Each row comes from the steps of one path. Every step used is in the known rows, and no mark comes twice. Write the path behind each row, first mark first.
In the rows, zero is written as 128.
Known rows:
kinuz, ruzo, budifa, dugev: [122 129 148 107 120 150 166 163 125  84 100 135 153 147 144 109 119  91
 132 129 140 104 103 134 144 144 111 138 138 142 126]
moso, kige, mozu, zikiz, gilo, lukol: [114 132 127 102 127 108 138 117 136 165 179 131  88  85 140 106  87 122
 125 137 138 173 190 153 204 138 104 148 112 111 135]
mozu, zikiz, budifa: [136 147 138 149 155 130 141 131 136 129 121 106 127 138 116 125 124  86
 121 146 118 122 156 144 127 115 149 173 136 133 124]
moso, kige, budifa, dugev, kinuz: [134 120 158 111 117 108 122  91 110 151 139 110  78 108 171 147 107 110
 140 102 152  81  89 119 137 172 109 132 128 117 132]
lome, kige, mozu: [128 114 124 105 128 116 125 122 126 141 157 130 132 139 112 119 141 164
 108 151 131 103 116 142 111 123 117  93 108 125 121]
lome, kige, budifa, zikiz: [144 105 123 175 125 136 116 112 121 143 158 122 129 149 106 146 154 166
 138 127  99 100  66  98 122 112 145 111 118 139 121]
ruzo, budifa, kige, mozu, zikiz: [111 116 107  83 142 132 121 148 111 122 118 128 151 144 165 118  93  90
 113 136 139 145 156 141 154 126 121 143 102 104 122]
kige, mozu, zikiz, budifa: [124 149 130 119 157 119 129 120 132 135 143 115 133 126 103 128 113 105
 116 154 135 113 153 150 148 113 127 149 116 133 118]
ruzo, budifa, zikiz, gilo, lukol: [156 132 125 155 111 148 118 157 139 127 157 151 165 121 138 119 160 147
 150 140  95 205 164 123 170 114 113 139 140 106 117]
mozu, zikiz, gilo, kige: [148 134 133 129 131 132 137 158 145 140 131 126  99  91 128 117 129 115
 102 142 120 148 194 157 143 122 124 129 149 138 138]
mozu, zikiz, lome, kige, budifa, dugev: [118 112 125 122 142 118 144 116 110 135 127  95 131 184 154 125  85 119
 108  93 127  28  94 121  69 138 145 144 136 177 128]
ruzo, kinuz: [156 129 141 119 113 132 125 106 131 121 126 133 135 160  95 127 140 150
 105 139 124 138 154 126  71 134 122 136 147  90 127]
budifa, dugev: [139 125 151  90 123 110 148 140 122 122 124 128 131 127 142 119 134 145
 122 129 130  73 145 134 131 153 108 134 142 130 116]
zikiz, moso, kige: [117 121 131 102 136 123 139 123 145 127 122 132  83  65 105 115 158 144
  98 139 117 138 133 110 122 139 117 137 128 112 139]
ruzo, budifa: [145 126 133 122 124 141 145 148 137 106 117 139 161 138 125 125 140 127
 107 143 123 153 126 133 122 128 117 129 134 103 121]
kinuz, ruzo: [126 138 135 132 125 135 153 141 137 110 115 134 117 112 104 124 132 134
 142 131 139 123  95 129 150 131 129 129 136 134 136]
mozu, zikiz, gilo, lukol: [150 134 130 139 127 133 135 145 139 159 144 124 113 130 165 110 116 117
 137 113 118 165 182 148 172 122 121 166 140 119 137]
dugev, kinuz, ruzo, budifa, zikiz, gilo: [145 131 112 162  97 156  97 138 128 125 105 138 151 149 143 132 141  82
 163 130 113 252 127 132 177 100 138 110 129 115 131]
kige, budifa, zikiz, moso: [142 122 121 153 143 139  90 121 137 144 126 134 118  89  97 146 182 172
 132 122  98  92  91  77 113 109 131 114 127 119 126]
dugev, kinuz, ruzo, budifa: [135 139 133 154 112 165 126 135 130 105  88 136 144 152 150 137 122  77
 150 117 152 191  91 132 117 129 126 119 131 112 138]
zikiz, lome: [128 140 122 114 127  95 141 126 135  96 122 129 149 109  94 134 138 173
 111 127 123  92 131 130  85 139 133 129 153 141 122]
budifa, kige, mozu, zikiz, lome: [ 95 128  99  75 142  86 118 130 109 120 127 121 144 111 135 129  86 137
 118 121 132  89 163 133 117 138 133 141 120 140 126]
dugev, kinuz, ruzo, budifa, zikiz, lome: [121 147 107 176 101 147 108 125 129  81  95 145 180 142 111 153 120 114
 163 104 127 198  79 113  89 118 147 118 139 141 128]
gilo, lukol: [147 144 144 147 129 132 140 140 138 128 150 140 123 101 129 127 144 171
 148 123 135 102 129 128 119 143 109 147 142 120 128]
dugev, kinuz, ruzo, budifa, zikiz, mozu: [137 128 128 198 100 165 117 142 135 114  91 140 143 160 158 138 153  78
 189 116 142 245  97 113 121 108 139 124 109 135 124]
kinuz, ruzo, budifa: [127 134 132 142 122 156 155 154 137  88 101 139 152 139 114 121 128 101
 129 138 137 150  95 128 145 125 124 131 134 120 131]
moso, kige: [125 121 139 116 119 106 159 119 137 123 143 131 104  77 104 127 122 143
 115 136 130 140 132 132 152 148 118 140 130 113 133]
kige, lome: [127 138 150 146 121 143 141 127 137 143 126 137 139 174 129 129 147 146
 153 122 131 158 164 137 133 126 140 117 146 120 130]
mozu, zikiz, lome: [122 136 116 126 137 104 147 125 136 115 109 123 146 143 114 132  99 132
 107 109 122 111 149 136  95 126 146 147 144 147 130]
dugev, kinuz: [155 135 132 135 116 127 106 112 127 142 118 127 122 133 146 144 139 134
 140 115 139 158 129 136 100 135 124 113 136 105 128]
lome, kige: [145 111 125 128 124 131 144 128 129 133 138 122 123 157 123 116 152 147
 111 139 116 121 116 135  97 125 133 120 128 130 128]

Which path is each row?
[ 88 132 117  96 133  83 149  98 134 124 145 127 122  96  90 130  72 137
  95 124 143 120 139 140 134 140 127 135 118 140 131] => moso, kige, mozu, zikiz, lome
[119 151 143 129 150 136 127 138 116 131 131 114 134 133 146 123 155 106
 174 146 115 125 183 131 143 129 156 153 155 124 127] => zikiz, budifa, kige, lome
[122 127 124 114 137 116 126 120 130 142 136 130 131 140 123 128 101 132
 110 126 142 129 149 145 156 120 120 125 109 123 124] => kige, mozu, zikiz
[142 142 133  80 130 106 115 150 140 131 162 144 109  48 100 123 159 172
  99 171 133 114 178 153 148 133  93  83 136 125 124] => zikiz, gilo, kige, mozu
[131 117 141 144 118 153 120 109  99 144 115 106  97 169 182 133 113  93
 159 103 152  73  36 117 101 145 134 112 126 153 137] => lome, kige, budifa, dugev, kinuz, ruzo
[126 132 125 166 115 160 141 151 135  90 111 152 168 131  97 133 138 115
 149 129 115 178  93 116 158 107 136 129 126 132 124] => kinuz, ruzo, budifa, zikiz
[132 138 120 182 102 168 106 129 127 108 102 147 159 149 137 147 135  94
 173 114 134 214  81 120 135 111 136 117 126 121 130] => dugev, kinuz, ruzo, budifa, zikiz
[117 112 118 119 134 130 136 120 123 153 146 120 128 179 135 114 103 126
 101 136 136 121 130 148 122 110 129 120  99 141 128] => lome, kige, mozu, zikiz
[131 140 147 124 110 130 128 127 114 122 101 125 109 143 167 128 116 103
 163 111 159 113  91 138 120 150 118 124 135 144 134] => budifa, dugev, kinuz, ruzo
[147 126 146 102 112 142 121 131 117 120 102 132 154 169 189 129 125  97
 132 115 138 145 139 143  99 149 105 128 134 108 121] => ruzo, budifa, dugev, kinuz
[125 136 126 118 162 123 130 142 115 121 119  98 119 117 148 121 121  74
 143 145 113 102 165 135 143 123 153 183 137 130 126] => mozu, zikiz, budifa, kige
[118 119 105 143 132 119 149 122 127 128 120 110 146 184 127 120 106 127
 100 114 115 109 126 135  64 117 156 140 136 160 133] => mozu, zikiz, lome, kige
[115 130 138  99 156 126 142 120 112 145 144  98 132 168 145 104 112  94
 114 157 129  56 140 155 124 118 127 149 115 164 114] => lome, kige, mozu, zikiz, budifa, dugev
[124 144 137 123 145 128 133 134 140 129 146 143 111  81 113 135 112 146
 106 139 151  92 163 152 118 133 107 115 124 143 132] => gilo, kige, mozu, zikiz
[133 135 152 134 120 136 109 111 109 137 107 118  94 134 166 144 111 103
 166  94 165  72  58 118 133 155 118 117 134 139 135] => kige, budifa, dugev, kinuz, ruzo
[150 113 132 180 123 122 116 131 136 143 136 131 110 122 119 146 164 153
 160 125 120 135 106  95 132 118 136 122 112 134 112] => kige, budifa, zikiz, mozu
[102 120 130 102 133 102 146 106 132 143 152 127 101 106 116 125  80 119
 102 132 147 142 150 147 173 135 117 136 101 119 131] => moso, kige, mozu, zikiz
[125 132 117 130 117 153 119 149 107 101  85 127 138 138 184 130 122  65
 165 120 146 172  99 123 134 140 134 132 129 114 140] => dugev, kinuz, ruzo, budifa, kige
[117 118 129 135 127 128 125 118 145 132 130 142 105  66  89 126 172 157
 120 130  95 157 123  98 140 122 127 134 119 116 131] => budifa, zikiz, moso, kige
[150 108 144 131 121 135 102 101 101 160 130 103 104 174 190 138 127 120
 139 109 138  68  74 121  80 149 124 112 124 133 126] => lome, kige, budifa, dugev, kinuz
[113 118 120  81 124  96 130 118 134 158 158 121  90 106 123 109  82 109
  96 146 129 185 184 157 214 124 115 130 108 109 131] => moso, kige, mozu, zikiz, gilo
[101 119 102  74 159 122  98 143 118 146 109 125 108  98 154 110 127 120
 109 130 131 100 157 116 127 120 125 134 106 112 133] => budifa, kige, mozu, zikiz, moso
[115 123 103 126 121 102 113 106 124 116 164 139 174 134  79 136 143 201
 122 132 107 103 103 121  92 113 138  91 118 156 112] => budifa, zikiz, lome, kige, mozu
[150 126 153 114 122 120  98 108 108 151 120 115 107 136 179 149 124 124
 146 102 149  68  94 121 109 159 111 114 137 119 123] => kige, budifa, dugev, kinuz
[122 115 106 152 140 127 137 112 120 138 128 101 131 172 128 137  98 123
 105 101 123  68  87 113  68 122 156 134 131 158 134] => mozu, zikiz, lome, kige, budifa
[128 123 121 127 149 146 121 137 144 143  95 122 108 129 129 115 138 116
  99 112 117 122 151 116  97 110 135 149 129 122 139] => mozu, zikiz, moso
[112 152 125 118 142 110 134 127 139 105 138 139 132  79  94 140 104 164
  97 125 149  66 155 149  77 138 117 116 139 164 129] => gilo, kige, mozu, zikiz, lome
[104 124 127  74 142 112 122 113 142 134 140 140  89  59  94 117 152 160
  94 150 134 127 133 119 134 138 102 113 109 105 133] => zikiz, moso, kige, mozu
[113 112 110 110 153 151 112 123 133 160 124 119 115 161 133 104 134 126
  89 129 126 114 136 124  82 101 130 116  99 130 135] => lome, kige, mozu, zikiz, moso
[116 130 134 125 133 130 131 137 116 138 124 129 131 154 164 126 140 133
 169 131 126 141 178 125 148 138 147 128 144 115 134] => budifa, kige, lome
[159 137 143 129 134 127 115 150 138 136 151 129  87  60 119 138 161 155
 112 149 124  92 146 128 140 140 111  99 151 131 132] => zikiz, gilo, kige, budifa
[135 130 117 160 125  97 107 110 128 115 143 132 150 107  79 162 140 190
 139 111 105  77  90  93 109 125 142 116 140 142 118] => kige, budifa, zikiz, lome
[138 126 114 144 109 147 130 160 137 106 116 141 160 136 107 117 142 104
 145 148 100 221 134 126 205  98 134 128 132 123 126] => kinuz, ruzo, budifa, zikiz, gilo
[114 126 107  97 129  96 130 117 124 118 153 127 158 137  95 122 131 185
  98 143 131  81 111 133  69 128 128  98 122 149 120] => zikiz, lome, kige, mozu
[114 126 134 124 126 154 140 151 118 118 112 133 169 174 169 120 139 104
 156 136 121 173 179 128 144 132 141 136 140 105 132] => ruzo, budifa, kige, lome
[104 130 152 145 120 127 163 113 139 144 141 133 110 137 117 125 128 132
 150 136 133 180 162 135 152 143 136 128 138 114 139] => moso, kige, lome
[127 108 104 100 128 120 118 132 125 169 152 109 119 175 142 100 109 112
  94 148 117 161 173 156 165  99 130 113 108 127 126] => lome, kige, mozu, zikiz, gilo
[115 126 123 147 120  87 135  97 127 114 155 131 129  71  69 159 121 174
 136 117 110  95  82  95 135 145 141 130 134 139 122] => moso, kige, budifa, zikiz, lome
[119 132 120 161 130 182 123 152 146  93  89 155 156 121  95 121 171 118
 138 124 104 167  91  93 130  99 135 129 123 127 134] => kinuz, ruzo, budifa, zikiz, moso
[147 121 131 166 124 120 108 115 128 133 146 137 130 111  96 157 147 171
 147 121 109  89  88 100 153 122 135 120 126 116 120] => kige, budifa, zikiz
